In the rows, 128 means zero.
Known rows, with every step that occurs
kitof, gino, bagul: [152 155 103 116 139 113 133 145 109 133 104 179 141 175 121 126 120  59
 150 133 170 159  74]
kitof, gino, fali: [134 168 125 129 129 130 145 140 107 123 117 178 101 121 147 141 115  64
 178 106 138 133  58]
sebet, bagul, gino, fali: [ 91 104 110 131 137 122 127  91 146 109 167  96 121 165 145 136 139 143
 112  81 103  72  86]
nale, gino, fali: [141 164 117 154 129  90 140 161  99 115 162 136 115 120 154 182  78 143
 189  36 127 151  77]
kitof, gino, bagul, mokimo, lorav, sebet: [155 138 113 128 118 106 142 159  89 127 109 175 139 147 108 127 119  58
 142 164 160 131  95]
lorav, mokimo: [126 124 121 155 103 119 113 128 186 155 123 136 154  92 126 124 117 147
 149 159 104 187 161]
sebet, lorav, mokimo, bagul, gino, fali: [ 78 110 127 147  84 141 147 121 186 123 136  78 183  84 129 114 123 161
 148 112 100 175 124]
lorav, mokimo, bagul, gino: [ 86 104  80 180 111 124 146 169 154 158 156 135 178 108 104 113 116 142
 140 153 121 137 147]
kitof, gino: [123 142  84 112 137 141 142 131 101 132 118 174 135 138 142 120 109  81
 144 122 154 142  98]
lorav, sebet: [133 133  54 117 143 133 127  98 162 156 101 114 126 123 144 141  85 162
 160 105 139 119 187]
kitof, gino, bagul, sebet: [161 150  96 108 127 120 123 160  99 138 100 186 126 161 126 108 137  70
 109 156 155 159  98]
fali, sebet, bagul, gino, nale: [109 113 154  82 187 141  97 104 115 137 107 107 118 162 141 128 149 147
  84  78 135  66 121]
kitof, gino, nale: [158 150  75  86 135 131 123 153  92 120 109 195 144 180 130 150  87  64
 166  99 163 116  93]
gino, bagul, sebet: [190 147  97 137 124 105  99 134 153 153 111 145 107 172 117 127 162 135
 101 176 132 164 150]
fali, gino: [107 159 141 121 154 167 101 109 178  98 111 135 129 134 129 128 137 122
 132 142 153 136 150]
bagul, gino, fali: [ 88 163  84 135 140 106 151  85 174 125 137 156 118 150 184 167 160 124
 131  84 118  68  85]
bagul, mokimo: [163 102 117 172 101 129 144 115 118 138 140 150 116 101 142 155 165 129
 114 200 106 136 166]
kitof, gino, bagul, mokimo, lorav, sebet, fali: [151 130 138 102 118 108 156 140  81 122 109 173 137 154 110 115 119  51
 127 165 157 118 105]
bagul, mokimo, lorav, sebet: [145  97 104 169  95 123 142 123 111 126 157 122 120  90 111 143 128 148
 137 195 110  80 185]
sebet, lorav, mokimo: [102 112 135 120  82 142 123  89 206 125 112  79 184  81 142 111 119 170
 138 122  98 214 154]
sebet, bagul, mokimo: [143  64 133 157 110 141 124 113 109 116 168  92 120 132 118 128 143 145
 100 162  96 122 142]
bagul, sebet, lorav: [138 112  83 105  94 166 110 103 156 135 119 102 117  97 158  93 158 190
  61 156  91 164 194]
fali, sebet, lorav, mokimo, bagul: [ 98 116 184 113 148 160 114 121 146 152  91  77 143  76 127 101 142 166
 116 116 125 163 150]
fali, sebet, bagul, gino: [ 92 109 159  95 189 145 106  94 118 141 112  95 110 141 147 113 161 154
  73  88 129  78 123]

Rows
[ 97 121 168  93 149 149 111 123 146 143  86  99 158 105 133 117 142 154
 107  95 130 130 140]
fali, sebet, lorav, mokimo, bagul, gino, nale
[139 151 207 138 156 132 109 111 133 133 118 102  55 108 136 151 145 133
 162  90 105 105  84]
gino, fali, sebet, bagul
[ 81 127  78 176 160 140 165 159 108 147 169 123 122 143 113 137 136 135
 150 105 144  54 100]
mokimo, bagul, gino, fali, sebet
[127 124 223  66 128 140 149  74 137  90 119 128 120 170 106 102 143  96
  93 173 140  89 166]
sebet, fali, gino, bagul, mokimo, lorav
[113 104  99 190 107 133 134 178 147 161 154 123 163  93  83 113 100 148
 166 167 118 168 158]
lorav, mokimo, bagul
[178 121 150 139 107  87 140 117 130 128 128 130 124 164  91 141 142 110
 134 192 135 113 151]
gino, bagul, mokimo, lorav, sebet, fali
[137 162 161 109 135 153  87 128 186  98  89 126 131 149 118 110 164 117
  94 167 148 169 150]
fali, gino, bagul, sebet, lorav
[104 128 197  47 144 166 149  52 149 100 113 127 117 159 135  99 131 113
  92 136 136  99 175]
sebet, fali, gino
[130  62 133 165 103 135 121 117  97 103 192  77 122 131  92 119 130 155
 114 164  95  88 144]
sebet, bagul, mokimo, lorav
[166 138 114 109 127  83 132 164  84 128 143 143 137 168 133 138 102 142
 106  84 142 167 125]
nale, gino, bagul, sebet, fali
[146 166 153 120 146 146  84 137 175 106  92 147 118 156 113 116 162 109
  97 177 154 155 152]
fali, gino, bagul, sebet
[119 167 171 102 141 143 138 132 102 122  91 156 103 100 155 127 129  72
 155  93 137 139  57]
kitof, gino, fali, sebet, lorav
[126 142 186 127 133 134 136 152  65 114 123 155  90 101 127 124 130  65
 148 124 128  95  59]
kitof, gino, fali, sebet, bagul, mokimo, lorav
[ 85  88  80 123 142 131 124  86 143 114 167  93 147 178 143 121 136 154
  88  89 114  79 112]
sebet, bagul, gino
[ 79 117 172 106 151 155 120 113 150 150  90  87 153  85 141 101 154 164
  97 107 126 141 142]
fali, sebet, lorav, mokimo, bagul, gino
[ 85 105  64 131 131 121 123 103 136 112 176  71 138 143  96 114  76 180
 153 101 129  27 159]
mokimo, lorav, sebet, bagul, gino
[136 167 155 137 152  96 131 165  86 124 141 133 102 107 155 175  93 143
 171  30 133 143  77]
nale, gino, fali, sebet
[133  98 152 136 100 137 149 110 111 106 146 121 120  95 109 126 132 130
 115 199 114  66 195]
bagul, mokimo, lorav, sebet, fali, gino
[152 145 105  99 118 128 127 150 109 130  96 168 139 151 131 102 137  76
 104 148 150 175  98]
kitof, gino, bagul, sebet, lorav
[133 108 103 113  76 157 105 121 170 142 112 108 133  72 151  85 155 186
  58 171  77 190 201]
bagul, sebet, lorav, mokimo
[146  99 118 182  91 123 141 121 108 119 173 128 118  98 109 144 145 141
 132 206 106  87 168]
bagul, mokimo, lorav
[133 151 166 137 151  99 127 165  78 117 148 113 103 114 146 166  89 145
 163  26 127 139  69]
nale, gino, fali, sebet, bagul
[124  97  90 182  95 141 126 190 138 167 149 130 147  82  89  94 117 158
 125 191 105 167 181]
lorav, mokimo, bagul, sebet
[159 152  95 144 140  71 127 167 103 126 148 137 154 174 127 167  86 137
 161  62 159 180  94]
nale, gino, bagul
[160 127 130 129 119  68 150 166  75 115 153 132 152 153 115 156  84 129
 139  92 147 138 124]
nale, gino, bagul, mokimo, lorav, sebet, fali
[145 175 193 140 157 128 117 107 143 143 103 127  54  99 149 164 150 129
 175  98 114 111  93]
gino, fali, sebet
